What can hang from each mark
modir: foluk noto tibal
dabub: noto
noto: veme
veme: foluk noto
tokena: foluk noto
foluk: modir tokena veme

Each row was made from one small tree. The marks that hang from a mark follow it in brackets, in alphabetical order. Every link used is in the known rows. Write each row's tree.
Known rows
foluk[modir tokena veme[noto]]: [ 1.50 -2.47  0.48 -0.50  0.03  0.55 -0.19 -0.41  1.19 -3.88 -2.92 -0.02
 -0.62 -2.50  0.28 -4.60  3.70 -1.21  2.76  4.36  1.95  4.07  1.44 -1.44]
veme[foluk[tokena[noto]]]: [ 3.23 -0.95  0.66  0.31 -0.23 -0.68  0.67 -1.49  0.49 -2.40 -0.37  1.40
 -0.49  1.73  0.01 -3.68  5.39 -0.61  1.70  2.47  0.45  1.43  3.85  0.01]
tokena[noto]: [ 1.52  0.37  0.34  0.65  0.34 -2.64  2.34  1.93  1.59 -1.13 -2.73  1.47
 -1.44  0.72 -0.96 -4.56  5.02 -0.52  1.85  3.31  1.44  1.14  2.16  1.15]
foluk[modir tokena[noto] veme]: [ 1.77 -0.82  0.88  0.77 -1.48  0.27  1.07  0.15  1.42 -2.30 -2.09  0.11
 -2.07 -1.68  0.64 -4.01  5.43 -1.72  3.05  1.20  1.05  3.58  1.72  2.39]
foluk[tokena[noto]]: [ 2.36  0.32  1.21  1.40 -0.75 -1.70  1.74  0.96  0.39 -1.68 -1.54  0.95
 -1.20  0.82  0.44 -3.87  5.06 -0.91  2.71  2.97 -0.05  1.24  3.89  1.78]
modir[noto[veme[foluk[tokena]]] tibal]: [ 2.70 -0.17 -3.05  0.93  0.74  0.55 -0.72 -3.32 -2.22  0.16 -0.84  0.50
  1.52  0.24  0.41 -6.64  0.43 -1.37  6.18  3.99 -3.24  0.46  2.31 -3.61]
foluk[modir tokena]: [ 1.90 -0.61  0.63  0.44 -1.20 -1.58  0.94  1.15  2.45 -1.73 -1.73 -0.29
 -1.15  0.68  0.29 -3.60  0.57 -2.49  2.76  1.21  2.15  3.10  3.42  1.18]
noto[veme[foluk[modir[tibal] tokena]]]: [ 2.03 -0.83 -2.79  0.21 -2.48  1.53  0.34 -3.12  0.25 -1.54  0.37  0.96
  0.35  0.51  0.41 -6.14  0.04 -2.43  5.41  1.77 -1.30  3.08  2.38 -1.27]
noto[veme[foluk[modir tokena]]]: [ 3.08 -1.49 -1.76 -0.65 -0.97  0.22  0.06 -1.59  1.87 -2.12  0.32  1.81
  0.75 -0.02 -0.24 -6.12  1.22 -2.31  4.48  1.99  2.26  2.88  2.15 -1.26]
dabub[noto]: [ 1.57 -1.04  0.78  0.64 -0.29 -3.80  1.58  4.02  1.11 -0.43 -3.47 -0.80
  1.22  0.52 -1.02 -3.77  1.53 -0.88  2.42  3.66  0.65  0.65  1.77 -2.73]
tokena[foluk[modir veme] noto]: [ 0.71  0.97  0.00  0.80  0.31 -0.09  2.64 -0.13  2.83 -0.92 -2.14  1.59
 -2.46 -1.84 -0.87 -3.88  4.55 -0.92  2.48  0.09  4.49  3.45  0.39  6.08]
noto[veme[foluk[modir]]]: [ 2.34 -1.80 -2.56 -1.27 -0.20 -0.95  0.94 -0.68  3.21 -1.83 -0.76  2.47
  0.48 -0.02 -1.82 -6.79  0.96 -1.84  3.37  2.24  3.78  2.69  0.40 -1.56]
noto[veme]: [ 2.05 -0.01 -2.13 -0.44  0.33 -3.17  2.36  2.15  2.36 -0.67 -2.58  2.13
  0.71  1.13 -0.92 -6.85  2.02 -1.36  4.15  5.46  1.69  1.59  0.06 -2.14]
tokena[foluk noto]: [ 1.06  2.23  0.28  1.55  1.40 -2.03  3.39  0.82  2.06  0.03 -1.65  2.38
 -1.53  0.53 -1.17 -3.58  4.17  0.03  2.25  2.11  3.36  0.98  2.58  4.94]
tokena[foluk[modir[tibal] veme] noto]: [-0.52  1.92 -1.07  1.87 -1.08  1.55  2.58 -1.18  1.24 -0.11 -1.97  0.63
 -2.94 -1.72 -0.29 -3.81  3.47 -1.07  3.39  0.19  0.87  3.70  0.76  6.06]
dabub[noto[veme[foluk[modir tokena]]]]: [ 3.11 -2.50 -0.90  0.87 -1.31 -0.05 -0.39 -0.11  0.16 -1.76  0.24  0.39
  2.59 -1.70 -0.16 -6.02  1.04 -1.70  5.00  1.28  0.59  1.71  2.41 -2.76]
dabub[noto[veme]]: [ 1.92 -0.78 -1.12  1.05 -0.07 -3.13  1.74  3.78  0.54 -0.16 -2.54  0.71
  2.54 -0.76 -0.94 -6.71  1.75 -0.91  5.10  4.65  0.50  0.47  0.46 -3.59]
noto[veme[foluk[tokena]]]: [ 3.66 -1.35 -1.70 -0.67 -0.50 -1.15  0.41 -1.10  1.10 -1.77 -0.41  1.93
  1.77  2.18 -0.07 -5.78  2.08 -1.77  4.27  4.59  0.68  1.96  1.88 -3.26]
modir[foluk]: [-1.35  0.86  0.35 -0.35 -2.42 -3.47  0.72  1.14  1.37 -0.14 -2.82  0.88
  0.16  3.70 -1.20 -3.54  0.87 -1.70  2.98  4.24  3.60  0.77  2.74 -1.17]
veme[foluk]: [ 2.46 -1.51 -0.46 -1.41  0.42 -2.79  1.09  0.04  2.71 -1.65 -2.38  1.04
  0.11  3.05 -1.51 -3.88  1.71 -1.50  0.74  3.69  2.61  2.12  1.41 -2.82]
modir[foluk[tokena veme[noto]] tibal]: [-2.07  0.15 -0.20  0.20 -3.40  0.87 -1.05 -2.77 -2.68 -1.90 -2.52 -0.44
  0.35  1.30  0.77 -3.86  3.38 -1.27  5.35  7.03 -1.46  2.15  2.65 -2.97]
noto[veme[foluk[modir[tibal]]]]: [ 1.36 -0.93 -3.57 -0.48 -1.71  0.61  1.00 -2.00  1.76 -1.03 -0.67  1.55
  0.03  0.14 -0.98 -7.00  0.05 -1.72  4.51  2.36  0.36  2.81  0.67 -1.68]

Which tree is each row?
[ 1.09  1.38 -0.02  0.73  1.20 -1.33  2.93  0.40  1.99 -0.33 -2.69  1.89
 -1.58 -0.07 -0.65 -3.44  5.49 -0.58  2.24  2.67  2.77  2.62  0.16  4.13]
tokena[foluk[veme] noto]
[ 1.07 -0.90 -2.08  0.37  0.96 -0.05 -0.27 -2.88  0.33 -0.20 -2.39 -0.80
 -0.87 -0.84 -1.22 -4.86 -1.56 -1.43  2.75  0.88  0.02  1.44  2.14 -0.96]
veme[foluk[modir[noto tibal]]]
[ 0.08  0.42 -1.58  1.23  0.58 -0.98  0.74 -0.14  0.34  0.56 -3.46 -1.36
 -1.59 -1.35 -0.81 -5.02 -1.60 -1.62  3.70  1.23 -0.38  1.39  2.17  0.36]
foluk[modir[noto tibal]]
[ 2.28 -1.93 -1.02 -0.37  2.26 -1.43 -0.34 -1.74  2.13 -0.62 -2.24  0.21
 -0.39 -1.33 -2.00 -4.69 -0.52 -1.30  1.95  0.79  3.64  1.31  1.74 -1.00]
veme[foluk[modir[noto]]]
[-1.08  1.97 -2.43  2.13 -1.85 -0.38 -1.00 -2.71 -3.78  1.92 -1.05  0.57
  1.57  0.54  0.67 -6.03 -0.18 -1.75  8.35  4.46 -2.17 -0.65  3.62 -2.20]
modir[foluk[tokena] noto[veme] tibal]
[ 1.69 -0.90 -0.70  0.21 -2.64  0.96  0.10 -2.70  0.96 -1.87 -0.68 -0.76
 -0.98  1.71  0.39 -3.49 -0.48 -2.55  2.74  0.84 -1.02  3.26  3.76 -0.45]
veme[foluk[modir[tibal] tokena]]
[ 1.38  1.49 -2.85  1.49  3.78 -1.12  1.66 -0.20  1.29  1.41 -1.39  2.10
  0.14 -3.44 -1.39 -6.85 -1.28 -0.86  5.71  1.13  4.58  1.03  0.82  3.06]
tokena[foluk[modir[noto[veme]]]]
[ 0.65 -0.54 -0.46  0.46 -3.26  0.67  1.00 -0.14  0.71 -1.59 -3.06 -1.87
 -1.51  0.53  1.31 -3.70  1.11 -3.14  4.00  2.09 -1.69  4.71  1.39  0.28]
foluk[modir[tibal] tokena veme]
[ 1.00  1.00 -3.46  1.39  1.58 -1.36  1.16 -0.32 -1.03  1.51 -3.11  0.61
  0.50 -1.01 -0.53 -7.45 -0.07 -1.14  6.31  4.90 -2.42  0.09  0.64 -2.77]
modir[noto[veme] tibal]
[ 3.65 -1.97 -0.69  0.78 -0.67 -1.08 -0.14  0.41 -0.59 -1.46 -0.34  0.71
  3.44  0.31  0.02 -5.69  2.04 -1.27  4.96  4.19 -0.93  0.71  2.26 -4.61]
dabub[noto[veme[foluk[tokena]]]]
[ 0.80 -0.21 -0.42 -0.66  2.69 -0.90  1.82 -0.13  1.96 -1.72 -3.62  1.63
 -0.23 -0.63 -1.27 -4.03  3.92  0.13  2.32  5.97  4.01  2.88 -0.26  0.49]
tokena[foluk[veme[noto]]]
[-0.41  1.83 -1.26  1.41 -0.73 -0.26  2.88  0.07  2.47  0.36 -1.82  0.16
 -2.04  0.44 -0.62 -3.83 -1.62 -1.56  3.21  0.00  1.99  2.85  2.65  4.72]
tokena[foluk[modir[tibal]]]
[ 0.91  0.18 -0.92  0.47  2.97 -0.80  1.41 -0.16  2.21  0.70 -3.50 -0.06
 -1.09 -2.89 -1.03 -3.94 -0.21 -1.45  3.43  0.71  4.41  2.63 -0.13  3.36]
tokena[foluk[modir[noto] veme]]
[-0.75  1.37 -2.17  0.81  0.56 -2.71 -0.42 -0.40 -0.98  1.59 -2.18  1.91
  1.91  0.25 -1.31 -6.82  0.44 -1.21  6.57  4.94  2.55 -0.93  1.55 -2.40]
modir[foluk noto[veme]]
[ 1.41  0.60 -2.79  2.28 -0.07  0.76  0.11 -1.57 -1.45  0.63 -1.32 -0.01
  0.07 -2.65  0.84 -7.05 -0.93 -2.01  7.21  1.92 -2.07  1.20  2.56 -0.17]
foluk[modir[noto[veme] tibal] tokena]
[-0.40  2.49 -0.99  2.52 -0.70  0.58  3.05 -0.82  1.35  0.16 -1.08  1.28
 -2.80 -1.15 -0.65 -4.15  1.83 -0.55  3.46 -0.47  1.17  2.31  3.15  6.86]
tokena[foluk[modir[tibal]] noto]
[ 1.74 -0.33 -4.03  0.35  1.56 -0.62  0.13 -2.62 -0.71  0.58 -1.85  1.04
  1.31 -0.27 -1.04 -7.26  0.25 -0.85  5.39  4.39 -1.67  0.26  0.37 -3.86]
modir[noto[veme[foluk]] tibal]
[ 0.72  1.55 -0.01  1.53  0.64 -0.84  3.06  0.40  2.68 -0.22 -0.76  2.09
 -2.24 -1.69 -1.34 -4.16  2.74 -0.34  2.45 -0.62  4.75  1.98  2.83  7.09]
tokena[foluk[modir] noto]
[ 2.06 -1.79  0.43 -1.08  0.62 -0.69  0.26  0.01  0.27 -3.45 -3.78  0.17
  0.21 -0.48  0.32 -4.00  4.87 -0.71  2.91  6.93  0.54  3.04  1.07 -3.09]
foluk[tokena veme[noto]]
[ 0.51 -1.43 -0.52  0.03 -1.37  1.96 -0.06 -1.69 -0.40 -3.08 -2.99 -1.00
 -1.09 -2.15  0.92 -4.58  2.69 -1.37  3.99  4.23 -1.22  4.21  1.57 -1.43]
foluk[modir[tibal] tokena veme[noto]]
[ 2.17 -1.14  0.06  0.58  1.02 -0.64 -0.32 -0.01  0.66 -1.06 -3.65 -1.70
 -0.95 -2.50  0.49 -4.06  1.02 -2.44  3.97  1.52  0.96  2.87  1.29 -0.27]
foluk[modir[noto] tokena veme]
[-0.23  1.67 -0.57  1.71 -2.92 -0.79  0.42 -0.86 -1.39 -0.31  0.48  2.82
  0.71  0.75  0.21 -5.93  4.98 -1.25  6.60  4.11  0.79  0.01  3.95  0.62]
modir[foluk[tokena[noto[veme]]]]
[ 2.99 -2.53  0.13 -1.32  1.14 -0.51 -0.69 -2.03  0.41 -3.64 -1.14  1.36
  0.92  0.70 -0.37 -3.87  3.48 -0.02  1.66  5.66  1.62  1.77  3.29 -3.73]
veme[foluk[tokena] noto]
[ 1.60 -2.92 -0.67 -1.84  1.55 -0.35 -0.11 -1.58  2.30 -3.65 -1.97  1.46
 -0.12 -1.68 -2.21 -5.22  1.98 -0.18  1.04  3.54  4.86  2.64  1.89 -2.34]
veme[foluk[modir] noto]
[ 0.51  0.61 -3.55  1.51  0.89 -0.18  0.73 -0.73 -0.08  0.93 -2.38  0.43
 -0.22 -2.87 -0.60 -7.90 -1.07 -1.38  6.41  2.24 -0.62  1.18  0.81 -0.70]
foluk[modir[noto[veme] tibal]]
[-0.33  1.43 -1.95  1.47  1.65  0.60  1.32 -1.47  0.43  1.53 -3.56 -0.87
 -1.75 -2.36 -0.61 -4.12 -1.21 -1.55  4.32  0.80  1.03  2.94  0.12  3.27]
tokena[foluk[modir[noto tibal] veme]]
[ 3.93 -1.14 -2.16  0.26  2.42 -0.96 -0.56 -2.25 -0.78 -0.37 -0.91  1.36
  2.13 -0.37 -0.18 -6.35  1.30 -1.25  5.20  4.05  0.08  0.40  1.98 -3.67]
modir[noto[veme[foluk[tokena]]]]
[ 1.10  1.93 -1.96  1.65  1.04 -0.17  3.09  0.16  2.66  0.02  0.16  3.80
 -0.89 -2.82 -1.02 -6.56  3.13 -0.31  4.76  0.51  4.31  1.88  1.38  5.95]
tokena[foluk[modir] noto[veme]]
[ 1.29 -1.96 -0.81 -0.22 -0.82  1.92 -0.83 -3.76 -0.33 -3.46 -0.74  0.12
 -0.47 -0.76 -0.16 -4.56  1.07 -0.64  2.93  3.08 -0.31  2.91  3.92 -1.90]
veme[foluk[modir[tibal] tokena] noto]
[ 3.11 -1.84 -0.36  0.18  1.51 -0.52 -1.30 -2.32  0.61 -1.04 -1.23 -0.32
 -0.23 -0.86 -0.28 -4.01 -0.50 -1.78  2.65  0.44  2.02  1.33  3.48 -0.70]
veme[foluk[modir[noto] tokena]]
[ 2.33 -2.51 -1.84  0.01 -0.44 -1.30  0.42  0.78  1.54 -1.30 -0.74  0.78
  2.39 -1.95 -1.65 -6.77  0.49 -1.31  4.22  1.81  2.37  1.58  0.51 -3.03]
dabub[noto[veme[foluk[modir]]]]
[-0.38 -0.05  0.98 -0.09 -3.59 -1.72 -0.16 -0.09  0.01 -1.02 -2.59 -0.36
  0.25  3.60  0.62 -2.50  2.69 -2.89  4.22  4.50  1.58  2.62  2.31 -1.69]
modir[foluk[tokena veme]]
[-0.88 -0.57  0.98 -0.39 -2.00 -0.56 -1.08 -1.46 -1.01 -2.64 -2.79  0.38
  0.86  0.81  0.04 -3.58  4.08 -1.07  4.26  7.04  2.01  2.15  2.41 -3.05]
modir[foluk[tokena veme[noto]]]
[-1.14  0.35 -0.39  0.04 -0.22 -2.60 -0.67 -0.43 -0.73  0.59 -4.26 -0.42
  0.41  0.85 -1.12 -3.83  1.57 -2.01  4.19  4.67  2.84  0.71  0.64 -2.39]
modir[foluk[veme] noto]
[-0.29 -1.38 -1.32 -0.58 -0.82  0.87  0.76 -0.83  0.81 -2.74 -4.00 -0.51
 -1.43 -2.34 -0.72 -5.06  2.42 -0.89  3.33  4.71  0.20  4.02 -0.16 -1.87]
foluk[modir[tibal] veme[noto]]
[ 1.65  2.35 -1.86  1.53  1.48 -1.13  3.40  0.44  1.61  0.28 -0.56  4.14
 -0.15 -0.80 -1.07 -6.58  4.43  0.14  4.76  2.90  2.93  0.84  1.05  4.03]
tokena[foluk noto[veme]]
